Known rows, with every step that occurs:
getis -> tisup:  .13 -.45 -.26  .18  .00  .06 -.03  .03 -.04  .14 -.35  .08  .00  .07  .09 -.02 -.04 -.01 -.13 -.10  .13 -.30 -.07 -.38 -.10  .05  .05  .47 -.15
veluvug -> larog -> mamif -> vodod -> rofu:  .02  .00  .17 -.03 -.01  .04 -.07  .11 -.05  .02  .14  .06 -.04  .00 -.13  .02  .03  .04  .02 -.12 -.09  .10  .00  .01 -.02 -.10 -.04  .10 -.02
mamif -> vodod:  .02 -.16  .01  .20  .03  .13  .00 -.07 -.03 -.06 -.09  .26  .04 -.03 -.06 -.01  .02  .02 -.25 -.24  .01 -.09 -.04 -.14 -.02  .02 -.12  .35 -.03
vodod -> tisup -> zoli:  .01 -.44 -.05  .50 -.13 -.01  .15  .11 -.07 -.16 -.01  .06  .07  .05  .04 -.02 -.15 -.21 -.17 -.08  .16 -.03 -.15 -.58 -.14 -.12 -.14  .28 -.12
getis -> veluvug -> larog: -.02 -.04 -.26  .04  .18 -.06 -.04  .04 -.05 -.05  .02 -.05  .16  .03  .09  .06  .07  .01  .17  .15  .09 -.23 -.04  .00 -.10  .09 -.13  .23 -.10
ditef -> veluvug -> larog -> mamif -> vodod:  .08  .24  .11 -.16 -.01 -.13 -.07 -.09  .07  .04  .16 -.07 -.13 -.02 -.03 -.05  .01  .07  .26  .08 -.14  .11  .11  .18  .09 -.02  .11 -.33  .09
getis -> veluvug -> larog -> mamif -> vodod:  .04  .26 -.08 -.08  .03 -.12 -.05  .06 -.01  .15  .15 -.08  .13  .08  .01  .13  .15  .07  .29  .39 -.17  .09 -.09  .15  .02 -.01 -.17  .02  .03
veluvug -> mamif: -.02 -.28 -.09  .05  .08  .09 -.02 -.01 -.01 -.02 -.08 -.01  .04  .03  .02 -.02  .00  .02 -.16 -.23  .11 -.19  .08 -.01 -.08  .03  .04  .34  .01
vodod -> ditef -> larog: -.07  .12 -.11  .02  .12  .05  .01 -.04  .05 -.24 -.10  .02  .05 -.09  .04 -.02 -.07 -.05 -.10 -.14  .14 -.14  .01 -.14  .00  .05  .04  .00 -.07
ditef -> larog -> veluvug -> mamif:  .03  .03 -.05 -.18  .12 -.05 -.03 -.08 -.01 -.01 -.03 -.17 -.02 -.01  .08  .01 -.04  .04  .21 -.01  .05 -.06  .08  .19  .00  .00  .10 -.14  .05
mamif -> ditef -> veluvug: -.04 -.08  .05 -.05  .03  .05  .01 -.08 -.01 -.02  .00  .17 -.10 -.08  .02 -.08  .00 -.01 -.14 -.18  .15 -.16  .07  .00  .05  .09  .10 -.14  .02
getis -> veluvug: -.13 -.11 -.27  .21  .03  .06 -.01  .04 -.09  .00 -.09  .08  .21  .05  .11  .06  .06 -.01 -.09  .04  .14 -.30 -.10 -.12 -.10  .11 -.20  .43 -.12
veluvug -> mamif -> ditef -> larog:  .09 -.03  .06 -.18  .29 -.03  .03 -.09  .03 -.01  .07 -.04 -.06 -.05 -.01  .05  .03  .02 -.02 -.06  .10 -.05  .04  .10  .03  .09  .11 -.07  .11
ragol -> rofu: -.08 -.54 -.23  .21  .14  .34  .01 -.06  .02  .02 -.29  .04  .04  .00  .02 -.11 -.07 -.01 -.51 -.50  .36 -.18  .11 -.17  .02  .02 -.05  .61 -.13
vodod -> larog -> veluvug -> mamif -> ditef: -.06  .13  .13 -.36 -.21 -.01  .05  .10 -.02  .14  .00 -.04 -.06  .01  .00  .00  .03  .00  .11  .12 -.06  .28  .01  .26  .05 -.01  .04 -.33  .06
ditef -> veluvug -> larog:  .02 -.06 -.07 -.03  .14 -.06 -.04 -.10  .03 -.18  .04 -.05 -.10 -.06  .04 -.13 -.07  .00  .14 -.17  .12 -.21  .17  .04 -.04  .07  .17 -.11 -.02
getis -> veluvug -> mamif: -.06 -.07 -.23  .08  .08  .00  .00  .06 -.05  .06  .04 -.08  .17  .09  .09  .08  .09  .02 -.02  .19  .07 -.20 -.07  .05 -.09  .07 -.11  .28 -.02
getis -> tisup -> zoli:  .22 -.57 -.21  .35 -.07 -.07 -.04  .12  .01  .14 -.28  .04  .02  .15  .12  .01  .12 -.16 -.05  .02  .17 -.27 -.22 -.63 -.13 -.12  .07  .45 -.14
veluvug -> larog -> mamif: -.01 -.09 -.08 -.13  .02 -.03 -.10  .02 -.01  .06 -.09 -.11  .04  .05  .04  .00 -.01  .04  .16 -.17  .08 -.12  .12  .03 -.01 -.01  .08  .22 -.01
ditef -> larog -> mamif: -.05  .01 -.05 -.04  .06 -.01 -.06 -.09 -.01  .01 -.10 -.12  .05  .01  .08  .05 -.05  .03  .03 -.21  .13 -.15  .07 -.06  .04  .04  .04  .22  .01
larog -> veluvug -> mamif: -.04 -.15 -.09 -.12 -.07  .04 -.04  .04 -.04  .09 -.12 -.04  .02  .05  .06 -.03  .00  .05  .07 -.08  .05 -.09  .07  .15 -.03 -.02  .06  .06  .02
ditef -> veluvug: -.06 -.14 -.07  .12 -.01  .05 -.02 -.10 -.01 -.12 -.06  .07 -.04 -.05  .06 -.12 -.08 -.01 -.13 -.29  .16 -.27  .10 -.08 -.04  .08  .08  .08 -.05
vodod -> veluvug -> larog -> mamif: -.08  .09 -.03 -.17 -.03 -.04 -.07  .09  .03  .01 -.10 -.15  .04  .03  .00  .00 -.05  .00  .16  .04 -.06  .05  .10  .16 -.01 -.02  .14 -.03 -.04
ditef -> veluvug -> larog -> mamif -> vodod -> zoli:  .09  .31  .23 -.03 -.09 -.16  .01 -.04 -.04 -.02  .17 -.19 -.16 -.04 -.06 -.06 -.06  .00  .27  .21 -.27  .24  .08  .08  .10 -.09  .02 -.58  .03
larog -> mamif -> vodod -> tisup: -.02 -.03  .08  .21 -.20  .04  .15  .05 -.06  .07  .04  .07  .01  .02 -.08  .03 -.21  .01 -.12  .04 -.12  .25 -.08 -.17  .01 -.04 -.19  .11 -.02
ditef -> larog:  .00 -.13 -.10  .11  .20  .05 -.02 -.13 -.02 -.17 -.11  .01  .04 -.06  .06  .00 -.08 -.02 -.09 -.31  .19 -.27  .06 -.16 -.04  .09  .01  .29 -.05

Rows:
-.08  .23  .05 -.04 -.20  .08 -.03  .08  .05  .06 -.07  .13  .05  .01 -.05  .03  .05  .03 -.13  .03 -.10  .16 -.07 -.02  .09 -.07 -.06 -.02  .02 : larog -> mamif -> vodod -> ditef
-.06  .02  .07  .16 -.01  .11  .03 -.01  .02 -.10 -.10  .22  .05 -.05 -.11 -.01 -.01 -.03 -.24 -.02 -.13  .08 -.06 -.02 -.03 -.01 -.06  .08 -.04 : mamif -> vodod -> veluvug
-.09  .18  .11  .02 -.16  .06 -.02  .04  .02  .09 -.09  .08  .06  .02 -.08  .04  .01  .01 -.10  .08 -.19  .19 -.04  .09  .04 -.06 -.03  .01  .01 : larog -> mamif -> vodod -> veluvug
-.07  .33 -.02 -.27 -.10 -.10 -.09  .05  .11 -.05  .06 -.18 -.09 -.01  .05 -.09 -.04  .02  .26  .10  .00  .04  .13  .16  .09 -.02  .22 -.48  .01 : vodod -> ditef -> veluvug -> larog -> mamif
 .02  .08 -.10  .11  .08 -.01  .02  .03 -.02  .08  .14  .03  .14  .07 -.01  .11  .16  .05 -.02  .33 -.11  .01 -.15  .10 -.05  .03 -.20  .13  .04 : getis -> veluvug -> mamif -> vodod
 .08  .06  .06 -.11  .02 -.04 -.07 -.01  .03  .08  .03  .00 -.01  .02 -.06  .03  .05  .07  .16 -.03 -.11  .08  .05  .07  .05 -.06  .00  .09  .05 : veluvug -> larog -> mamif -> vodod
-.15  .07  .02 -.03 -.32  .05 -.03  .06 -.03  .06 -.15 -.09  .07  .04  .05  .00 -.07 -.04 -.07 -.17  .02  .08  .02 -.07  .02  .00 -.06  .25 -.06 : vodod -> larog -> mamif
-.03  .26  .06  .06 -.09  .04  .03 -.04  .09 -.18  .06  .19 -.08 -.10 -.05 -.10  .00  .00 -.14  .04 -.07  .06 -.01  .00  .07  .00  .03 -.36  .00 : mamif -> vodod -> ditef -> veluvug
 .18 -.08  .18  .35 -.13 -.17  .18  .03  .06 -.12  .37 -.07 -.14  .03 -.05 -.06 -.09 -.16  .03  .30 -.13  .31 -.15 -.24 -.05 -.14 -.02 -.41  .08 : ditef -> veluvug -> mamif -> vodod -> tisup -> zoli
-.05  .18  .12 -.04 -.29  .05  .04  .01 -.03  .00 -.08  .12  .00 -.03 -.04 -.03 -.03 -.01  .03  .03 -.15  .27 -.07  .05  .03 -.05 -.14 -.12 -.05 : mamif -> vodod -> larog -> veluvug
 .02 -.08  .01 -.06  .25  .03  .02 -.11 -.02 -.07 -.05  .12 -.02 -.09  .01  .04  .00 -.01 -.10 -.21  .17 -.16  .02 -.08  .04  .10  .03  .08  .02 : mamif -> ditef -> larog
 .02  .26  .04  .05  .12  .04  .04 -.08  .08 -.23  .01  .13  .00 -.12 -.07  .01  .00 -.01 -.11  .01 -.04  .07 -.07 -.09  .06  .01 -.05 -.15 -.01 : mamif -> vodod -> ditef -> larog
 .09  .06  .12  .03  .03 -.01  .01 -.11  .07 -.05  .17  .02 -.12 -.03 -.06 -.07  .02  .05 -.04  .01 -.10  .03  .05  .15  .01  .02  .08 -.21  .11 : ditef -> veluvug -> mamif -> vodod
 .05  .29  .21 -.03 -.17 -.05  .06 -.07  .08 -.09  .21 -.08 -.14 -.06 -.07 -.08 -.03 -.01  .01  .11 -.20  .29  .01  .17  .03  .03  .03 -.37  .08 : ditef -> veluvug -> mamif -> vodod -> larog
 .00 -.09 -.02  .00  .04  .00 -.01 -.08  .03 -.07  .06 -.08 -.08 -.01  .04 -.10 -.05  .02 -.04 -.14  .09 -.17  .14  .10 -.03  .06  .16 -.06  .05 : ditef -> veluvug -> mamif
 .01  .16  .10 -.22  .24 -.04  .05 -.03  .06 -.06  .06 -.08 -.05 -.08 -.05  .06  .00 -.04 -.01  .14 -.04  .12  .03  .23  .04  .07  .17 -.33  .08 : vodod -> veluvug -> mamif -> ditef -> larog
-.02 -.10  .03 -.30 -.01  .03 -.01  .06 -.04  .19 -.05  .06 -.04  .03  .02  .02  .09  .05  .05  .02  .03  .02  .04  .23  .04 -.02  .08 -.16  .09 : larog -> veluvug -> mamif -> ditef
 .03  .18  .25 -.08 -.07 -.04 -.07  .05  .00 -.02  .27 -.01 -.16 -.04 -.10 -.06  .00  .04  .14 -.02 -.13  .13  .05  .11  .03 -.07  .08 -.32  .02 : ditef -> veluvug -> larog -> mamif -> vodod -> rofu
-.09 -.11  .03 -.15 -.06  .07 -.04  .04 -.04  .22 -.13  .11  .03  .03  .02  .05  .07  .04 -.11 -.17  .11 -.07  .02 -.02  .07  .02  .00  .19  .03 : larog -> mamif -> ditef
 .14 -.14  .12  .22 -.22 -.12  .17  .13 -.01  .03  .18 -.02 -.04  .08 -.05  .02 -.05 -.12  .13  .36 -.16  .38 -.20 -.18 -.06 -.24 -.11 -.30  .05 : larog -> veluvug -> mamif -> vodod -> tisup -> zoli
-.02 -.01  .05  .05 -.11  .07 -.05 -.02 -.01  .14 -.08  .11  .05  .04 -.04  .04  .04  .06 -.10 -.13 -.06  .03 -.02 -.04  .04 -.04 -.08  .28  .03 : larog -> mamif -> vodod
-.04  .17 -.11 -.28  .07 -.12 -.05  .12 -.04  .24  .10 -.08  .10  .07  .06  .15  .17  .06  .28  .35  .00  .00 -.07  .17  .04  .05 -.07 -.05  .02 : getis -> veluvug -> larog -> mamif -> ditef
 .04  .17 -.09 -.15  .31 -.11  .04 -.02 -.01  .07  .19 -.11  .08  .00  .07  .15  .13  .03  .12  .35  .05 -.06 -.09  .17  .01  .13 -.05 -.14  .07 : getis -> veluvug -> mamif -> ditef -> larog
 .13  .25  .18 -.04  .03 -.10  .07 -.08 -.07 -.03  .10 -.18 -.09 -.05 -.05  .03 -.04  .01  .21  .28 -.26  .27 -.03  .12  .07 -.09 -.07 -.54  .06 : ditef -> larog -> veluvug -> mamif -> vodod -> zoli
-.11 -.08 -.04  .01  .03  .07  .00  .05  .02 -.07 -.09 -.05  .05  .02 -.03 -.01 -.04 -.03 -.15 -.03 -.02 -.02  .05  .12 -.08  .02  .10  .08 -.01 : vodod -> veluvug -> mamif
